Each row comes from the steps of one walk. Every step used is in the known rows, and no mark comes twice. Write the walk behind each row, first mark first.
Known rows
Y > F > B > Z: [  7.7   5.7 -43.7   1.5  -6.1  18.7  17.9 -22.1   4.4 -22.6   4.8  -4.9
  10.2 -26.2  11.1  -4.5  24.0  18.3   6.1  -8.5 -28.2]
C > X > B > Z: [ -0.5   9.5 -25.1   6.5 -17.4  25.8  39.1 -21.6  19.2 -20.2   9.7 -19.1
  15.5 -21.2  27.2  14.8   5.5 -16.0   9.5   0.1 -28.0]
F > B > X > C > Z: [  8.6  -1.7  31.6  29.6 -38.0 -26.8  13.9 -19.0  35.6  14.9   5.5 -10.7
  17.5 -11.6  -7.5  27.3 -18.3   7.1  41.4 -18.4  29.9]
Z > C > X > B > F > Y: [-16.0 -37.7   7.1 -11.0  11.2  14.3   2.5   1.3   8.9  -3.5 -13.6   5.7
 -14.7  26.4  10.4  13.2  -8.5 -20.4 -23.6 -11.5  12.9]
Z > C > X > B > F > Y > S: [-20.1 -37.1 -10.1 -15.8   5.2  -7.9 -12.8   8.2  12.4   8.2  -2.1  -8.4
 -12.4  22.0  -1.5  -9.5 -14.7   2.5 -63.5  20.8  27.6]
P > S > Y: [  0.0   8.2  11.4 -46.5   3.8  -6.7  -9.1  16.2   8.9   5.9 -31.3 -13.8
 -16.7  45.5 -14.7 -13.3  28.8   3.4 -19.5  14.6 -15.4]
P > S > Y > F > B > X: [  4.1  -3.9 -20.6   2.5  15.6   1.2 -27.1  -8.6 -11.9  16.8  -2.1   8.3
  -8.2 -13.9 -22.6 -18.6   0.6  15.9 -15.4 -18.4  -6.4]
Z > C > X > B > F > Y > M: [-13.8 -22.4  -8.4  -7.3  12.4  -6.0  -4.7   6.9  -9.3 -23.8  14.4  27.8
  -8.9   7.3  22.7 -20.4   5.6 -23.2 -25.8  -0.9  22.8]
Z > C > X > B > F: [-14.5   0.2  12.5   8.9  17.5  12.4   9.9  -1.9  -5.9  -1.2   0.9 -10.4
   7.6  -9.1   8.5  33.9 -31.5 -32.1  -4.4  14.8  -7.8]
Z > C: [  7.4  31.4  36.5  13.8  11.5   5.4  -9.9  18.2 -22.0  21.9  -5.1   7.5
   7.5  18.0 -21.9   5.4 -25.9  15.1  42.9  11.0  21.7]
M > Y > F: [  4.9  20.6 -13.8 -11.9  30.8   0.0  -4.1  24.3  -0.1 -21.1   0.4  -8.7
 -16.5  10.1  -7.1 -42.3  18.2  30.1 -16.9  19.7 -34.8]
M > Y > F > B > X > C: [ 11.4  -8.5  14.4  33.5  -5.3 -13.5  -0.9  -4.5  -1.2  13.7   6.3   0.1
 -18.5 -11.5  -6.9 -11.0  -1.0  15.9  35.3 -39.7  -2.3]
B > Z: [ 13.0   3.6  -4.2  -4.0  -8.1  24.6  26.1 -16.2   7.3 -37.1 -10.7 -13.9
  29.0 -13.5  12.1  13.0  17.1   1.0  11.8   8.0 -24.0]
X > B > Z > C: [ -1.9  24.4   9.1  24.1  13.0  31.9  26.0   0.4  -0.6  -7.5   0.5  -4.4
  15.6   6.0   2.4   9.0 -17.8  -0.5  45.2  -0.6   2.3]
F > B > Z > C > X: [ -2.7  35.0   6.7  15.8 -24.0  -2.4 -13.7 -17.9   0.3  49.3  11.2  -1.4
  15.3  -8.7   5.3  20.9 -28.4  18.3  21.3 -13.5  18.8]
P > S: [  8.7  15.0   9.9 -33.1  11.0   1.3  -4.1  -9.6  -4.7   8.0 -10.4 -13.3
  -5.0  18.4  -8.9  -2.0  -0.7  17.3 -17.6  32.0 -11.3]
S > Y > F > B: [  3.7   4.6 -38.4 -13.0  -7.0 -10.9  -7.6  14.2  -7.5  12.5  -1.4   7.1
 -29.6   5.7 -14.3 -25.1  33.2  16.2   5.7 -12.7 -19.3]
C > X > B > F > Y > M: [ -9.1 -34.8 -20.0 -18.4   2.0  -6.4   5.0   2.1  -6.3 -38.9  14.8  23.1
 -12.5  -1.8  29.3 -21.5  20.4 -29.6 -38.7   3.4   5.3]
Z > C > X: [  0.4  39.8  29.7  12.2 -12.0 -14.2 -24.5   5.7  -9.6  53.5   9.1   2.1
  11.1   1.1 -12.7  15.4 -34.5  14.8  19.6   7.9  26.6]
B > F: [  5.9 -15.0  21.0 -11.8  17.4  10.6   3.9  -1.3 -13.7 -32.1 -19.0  -9.1
  19.0  -9.5  -0.1  31.5  -4.3 -20.6 -13.9  27.5 -20.8]
M > Y > F > B > X: [ 11.6  -1.3 -18.3  18.4  12.1   7.7 -21.5  -8.3 -19.3   7.6   8.4   7.5
  -8.5 -22.0 -13.5 -21.6 -10.8  22.2   0.6 -22.6 -17.4]

Which walk is each row?
[ 17.8 -14.7  26.3  36.2 -24.7 -11.1   4.9 -14.0 -10.6  22.4   1.9   5.0
  -5.8 -19.6 -10.7  17.3  -7.0  -0.6  54.8 -41.2  12.1] : F > B > X > C
[ -6.6 -55.6  -4.7 -22.7  11.6  24.1  19.8   0.6   7.2 -36.0 -20.2   2.1
 -19.2  22.6  12.4   8.2  16.1 -29.1 -26.1  -3.9 -10.4] : X > B > F > Y
[ -2.4 -19.8   0.8  -3.1  19.9  23.9  29.6  -1.6  -8.5 -41.0  -8.3 -13.2
   2.5  -9.2   9.2  28.2  -6.3 -40.6  -4.7  21.3 -31.9] : X > B > F
[-12.2  36.2  -9.4   9.4 -10.7 -10.1 -20.7  -0.7  10.9  41.8   4.6  -0.6
   7.4  -1.4  -1.8   0.7  -6.9  21.0   5.4 -15.9  14.3] : S > Y > F > B > Z > C > X
[ -6.2  28.0   1.9  19.5  -6.5   5.1  13.8   8.2  -4.9  33.6  18.4  -3.8
 -12.0   2.2   0.6   8.6 -28.4 -12.5  32.6   1.9   6.4] : Z > C > X > B
[ -7.4  38.6  -9.2  19.0  -9.1  -4.6 -16.9 -12.3   3.7  42.3  15.0   0.7
  14.3 -16.9   1.7   8.1 -21.5  27.3   9.9  -8.7  17.1] : Y > F > B > Z > C > X
[-13.7 -48.2 -21.7 -28.3  -4.6  -9.7  -5.1   3.4  15.8  -6.0  -2.0 -13.5
 -14.3  14.1   5.1  -9.4   1.8  -3.2 -75.6  24.0  10.5] : C > X > B > F > Y > S
[  6.6   9.5  40.3  11.1 -33.8 -30.3  23.8  -3.0  44.9   0.1   0.4 -19.7
  17.1   6.8  -3.0  25.0  -1.1   6.1  37.1   8.5  23.7] : X > C > Z
[ 17.6 -12.0  44.6  34.0 -10.7  -8.8   8.6  -3.1  -5.0   3.0  -6.2   0.1
   9.9 -16.1 -12.2  17.9  -5.2  -5.9  46.8 -22.7  13.8] : B > X > C
[  6.0   3.3  -6.7 -23.9  -4.9 -20.6  -4.2  31.0 -15.6 -35.0   3.6  19.6
  -7.3  10.8   2.6 -38.9  42.7 -16.1  -0.6  11.9  -5.4] : S > Y > M
[ -3.0  36.9  18.3  14.0 -12.8  -1.8 -11.7  -9.6   4.5  33.5   5.4  -5.8
  27.5  -6.9   2.5  21.1 -28.7  14.2  15.7   0.9  18.2] : B > Z > C > X
[  9.6 -23.2 -14.2 -23.6  -4.3  -9.2  -3.1  13.2 -14.4 -34.5   8.9  31.3
 -12.6  12.7  11.6 -40.1  37.1  -3.2 -13.8   2.8  11.1] : F > Y > M
[-17.3  39.4  -9.6  -3.9  -1.5 -10.3 -26.2 -10.3  16.0  49.3   2.5  -5.4
   3.7   9.0  -0.9  -3.2 -10.1  28.9 -13.6  -7.9  15.1] : P > S > Y > F > B > Z > C > X
[  1.5 -38.0  -7.8 -26.3  10.6  -4.1  -3.9   6.8 -14.3 -53.1   1.0  27.5
  -2.7   5.7  17.0 -23.5  29.7 -19.8 -34.7   7.6   5.8] : B > F > Y > M
[  0.1  10.8 -16.4 -17.6  22.3  -7.7  -5.4  36.3   3.8 -18.3 -13.2   2.2
  -8.7  10.3 -21.6 -30.3  41.9   9.8 -14.7  15.3 -18.6] : S > Y > F
[ -8.5 -11.2   0.4  -1.8   9.1  10.9  18.7  -7.9  -2.8 -16.0   1.1 -15.6
   5.7 -18.4  14.8  34.9 -15.7 -38.7 -15.3  18.8 -24.5] : C > X > B > F
[  7.8  -7.6 -20.5  14.7   7.3   2.5 -22.6   0.2 -16.2   9.8   0.7  15.1
  -3.8 -22.2 -22.5 -14.8   3.4   8.6   2.6 -27.0  -6.2] : S > Y > F > B > X
